Each row was made from one walk, in order. Every step used is in the known rows, and no mark comes twice. Write each row's walk.
Known rows
j-d-h-s-u: [ 1.553  2.274  3.582  1.011  1.451  0.856 -1.306 -1.126 -3.791  4.001
  2.579 -0.033 -1.493 -1.889 -1.673  1.791 -4.047  0.519]
j-d-u-s-h: [ 3.067  1.137  4.828 -0.232  2.543 -0.978 -1.798 -1.688 -2.394  1.603
  2.798 -0.448 -0.711 -1.261 -2.990 -0.585 -0.164 -0.020]
u-s: [ 0.788  1.325  1.357 -1.378  1.449 -0.698 -0.168 -0.470 -0.589  0.848
  0.920  1.011 -1.238 -1.336 -1.679  0.141 -0.742 -0.990]
u-s-h-d-j: [ 3.715  3.285  0.192 -1.283  3.298 -2.104 -0.577 -1.574 -0.921  4.205
  2.106  0.685 -1.027 -3.567 -0.514 -0.425 -0.011  0.906]
j-d-h: [ 0.922  1.231  3.794  1.262  2.344 -1.309  0.023 -0.367 -2.224  1.414
  1.870  0.411  0.275 -2.122 -0.684  0.728 -0.681 -0.421]
d-j: [-0.230  2.720 -0.278 -2.198  1.473 -1.337  0.409  0.036 -0.404  0.588
  0.976  1.140 -0.782 -3.135 -1.347 -1.090 -0.411 -0.117]
h-d: [ 0.571  2.748  1.482  0.772  2.168 -1.281  0.078  0.034 -1.797  2.686
  0.894  0.606 -0.448 -0.694 -0.500  0.478 -0.622  0.937]
t-u-s-h: [ 3.562  0.957  3.146 -0.754  1.271  0.957 -0.793 -0.663 -1.137  2.461
  3.069  0.253 -0.601 -0.756 -0.597 -0.489 -0.712 -2.374]
t-u-s-h-d-j: [ 4.350  3.469  1.400 -1.024  2.843 -0.181 -1.398 -1.142 -1.897  5.925
  3.028  0.606 -1.101 -3.085 -0.444 -0.100 -1.218  0.156]
s-h-d-j-t-u: [ 2.941  4.626  0.033 -0.272  3.191  0.441  0.531  0.160 -2.640  4.043
  3.321 -0.719  0.598 -2.466  0.130 -0.149 -2.252 -0.746]
t-u-s: [ 1.270  1.683  2.494 -1.055  1.106  1.173 -0.935 -0.119 -1.613  2.487
  1.820  1.124 -1.196 -0.872 -1.593  0.453 -1.971 -1.613]
t-j-d-u-s: [-0.292  1.065  2.951 -2.429  2.342  1.006 -1.746 -0.771 -2.695  0.382
  1.765  0.927 -1.285 -3.076 -4.242 -1.312 -1.906 -0.447]
h-s: [-0.191  1.896  1.088 -0.833  0.595  0.871  0.417 -0.184 -2.162  1.461
  0.852  0.130 -1.299 -1.316 -0.187  0.407 -1.234 -0.132]
d-j-t: [-0.701  3.744 -1.713 -2.263  2.114 -0.704  1.553  0.551 -0.985 -0.425
  1.344  0.464 -0.016 -2.990 -1.247 -0.622 -2.059 -1.159]
u-s-h-d: [ 3.793  1.958  1.908  0.325  2.605 -1.376 -0.543 -1.303 -1.270  3.565
  2.169 -0.059 -0.709 -1.074 -0.195  0.087 -0.005  0.141]
h-d-u-s: [ 1.760  1.190  1.758 -0.007  3.024 -1.193 -1.953 -1.238 -3.151  2.468
  1.155  1.027 -1.523 -0.310 -2.523  0.545 -1.176  2.609]
j-s-u: [ 0.054  2.261  1.697 -1.592  1.538  1.266 -1.033 -0.042 -1.741  0.760
  1.935  0.328 -1.810  2.951 -1.300 -0.004 -4.485 -0.163]
j-t-h: [ 1.525  1.520  0.178  0.826  1.671  0.442  0.751  0.754 -1.469 -1.274
  2.818 -0.207  0.739 -1.032 -1.375 -2.229 -2.890 -3.538]

Which walk is each row?
[ 3.347 -0.936  2.432 -1.055  1.950 -0.681 -1.268 -1.389 -1.349 -0.501
  2.590  0.104 -1.021  0.044 -2.050 -1.552 -0.079  0.312]	d-u-s-h
[ 0.015  3.730  0.036 -3.071  2.015  0.627 -0.944 -0.313 -1.261  1.348
  1.741  0.773 -2.139  0.357 -1.447 -0.503 -4.507  0.428]	d-j-s-u
[ 3.109  0.446  2.531  1.028  2.758 -1.123 -1.205 -0.780 -2.719  1.682
  2.493 -0.373 -0.110  0.527 -1.077 -1.259  0.152  2.439]	s-h-d-u
[ 1.570  2.317  0.377 -2.700  2.402 -0.369  0.262 -0.493 -0.367  0.368
  2.297 -0.428 -1.037 -0.296  1.086 -1.607 -1.156 -0.713]	d-j-s-h
[ 2.354  2.924  0.191  2.194  2.835 -0.282  0.411  0.456 -2.620  1.433
  2.660 -0.253  0.672 -1.092 -0.866 -1.128 -3.100 -1.786]	j-t-h-d
[ 4.374  2.272  3.116  0.544  2.350  0.412 -1.202 -0.904 -2.359  5.180
  2.973  0.017 -0.621 -0.700 -0.209  0.508 -0.964 -0.431]	t-u-s-h-d
[ 3.331  4.307 -1.367 -1.431  3.842 -1.535  0.552 -1.281 -1.459  3.255
  2.457 -0.413 -0.245 -3.439 -0.590  0.144 -1.643 -0.281]	u-s-h-d-j-t
[ 2.370  2.678  0.201  0.506  0.935  2.661 -0.580  0.128 -3.071  1.307
  3.521 -0.673 -1.019 -0.809 -2.186 -1.121 -6.019 -2.525]	j-t-h-s-u
[ 2.980  0.668  2.019 -1.037  1.509 -0.810  0.193 -0.974 -0.018  0.673
  2.284  0.084 -0.537 -1.081 -0.820 -0.912  0.125 -1.585]	u-s-h
[ 0.027  4.427 -0.282 -1.595  3.394 -0.824 -0.441 -0.274 -2.184  3.083
  0.833  0.649 -1.715 -0.413  0.525  0.418 -2.430  1.691]	h-d-j-s
[ 1.684  5.238 -0.708 -1.294  3.456  0.574 -0.237 -0.286 -2.910  4.770
  2.041  0.665 -0.940 -3.014 -1.193  1.447 -3.718 -0.422]	h-d-j-t-u-s
[ 1.865  0.349  1.202  0.354  1.020  0.935 -0.921 -1.013 -2.701  2.050
  2.440  0.450 -1.783 -0.728 -0.507  0.948 -3.927  0.884]	d-h-s-u
[ 3.992  3.333  1.636  0.385  3.021  1.017 -0.055 -0.589 -2.764  4.169
  3.498 -0.786  0.156 -0.456 -0.128  1.000 -2.625 -1.551]	j-t-u-s-h-d
[ 2.680  0.844  2.701  0.349  3.444 -0.068 -1.387 -0.778 -3.339  1.269
  2.448 -0.806 -0.961  3.148  0.246 -0.707 -1.480  2.531]	j-s-h-d-u
[ 0.633  5.197 -0.580 -0.609  2.955  0.646  0.411  0.455 -3.018  4.016
  2.140  0.448 -0.152 -2.582 -0.772  0.710 -3.279 -0.156]	h-d-j-t-u
[ 2.088  0.237  3.663 -2.070  2.396  0.773 -1.635 -1.126 -1.953  0.322
  3.039 -0.108 -0.827 -2.826 -3.333 -2.426 -0.892 -1.185]	t-j-d-u-s-h
[ 1.156 -0.105  0.961  0.373  1.198  0.189  0.381 -0.816 -2.646  1.038
  1.579  0.434 -1.277 -1.650  1.085  0.823 -1.408  0.446]	d-h-s
[ 1.548  3.583 -1.852 -0.786  1.706  1.184  0.556 -0.021 -2.469  0.970
  2.724 -0.158 -0.771 -4.133 -0.921 -1.708 -3.809 -2.304]	d-j-t-h-s
[-0.150  1.024  2.149 -0.608  1.657  1.833  0.078 -0.511 -3.059  1.757
  2.114  0.230 -1.113 -4.354 -0.117 -0.045 -2.199 -1.009]	t-j-d-h-s
[ 0.561  1.521  2.459 -0.773  1.454  2.604 -1.123 -0.715 -3.398  2.817
  2.909  0.249 -1.684 -3.468 -1.844  0.064 -4.634 -0.542]	t-j-d-h-s-u
[ 2.720  1.622  1.528  0.671  0.228  2.297 -1.722 -0.274 -2.529  2.255
  3.124  0.231 -1.617 -0.857 -2.320 -1.604 -4.526 -1.445]	t-h-s-u
[ 3.169  3.098 -0.088 -2.489  2.380  1.010  0.326 -0.499 -1.166  1.927
  3.470 -0.163 -0.371 -2.930 -1.030 -0.600 -2.689 -2.654]	d-j-t-u-s-h
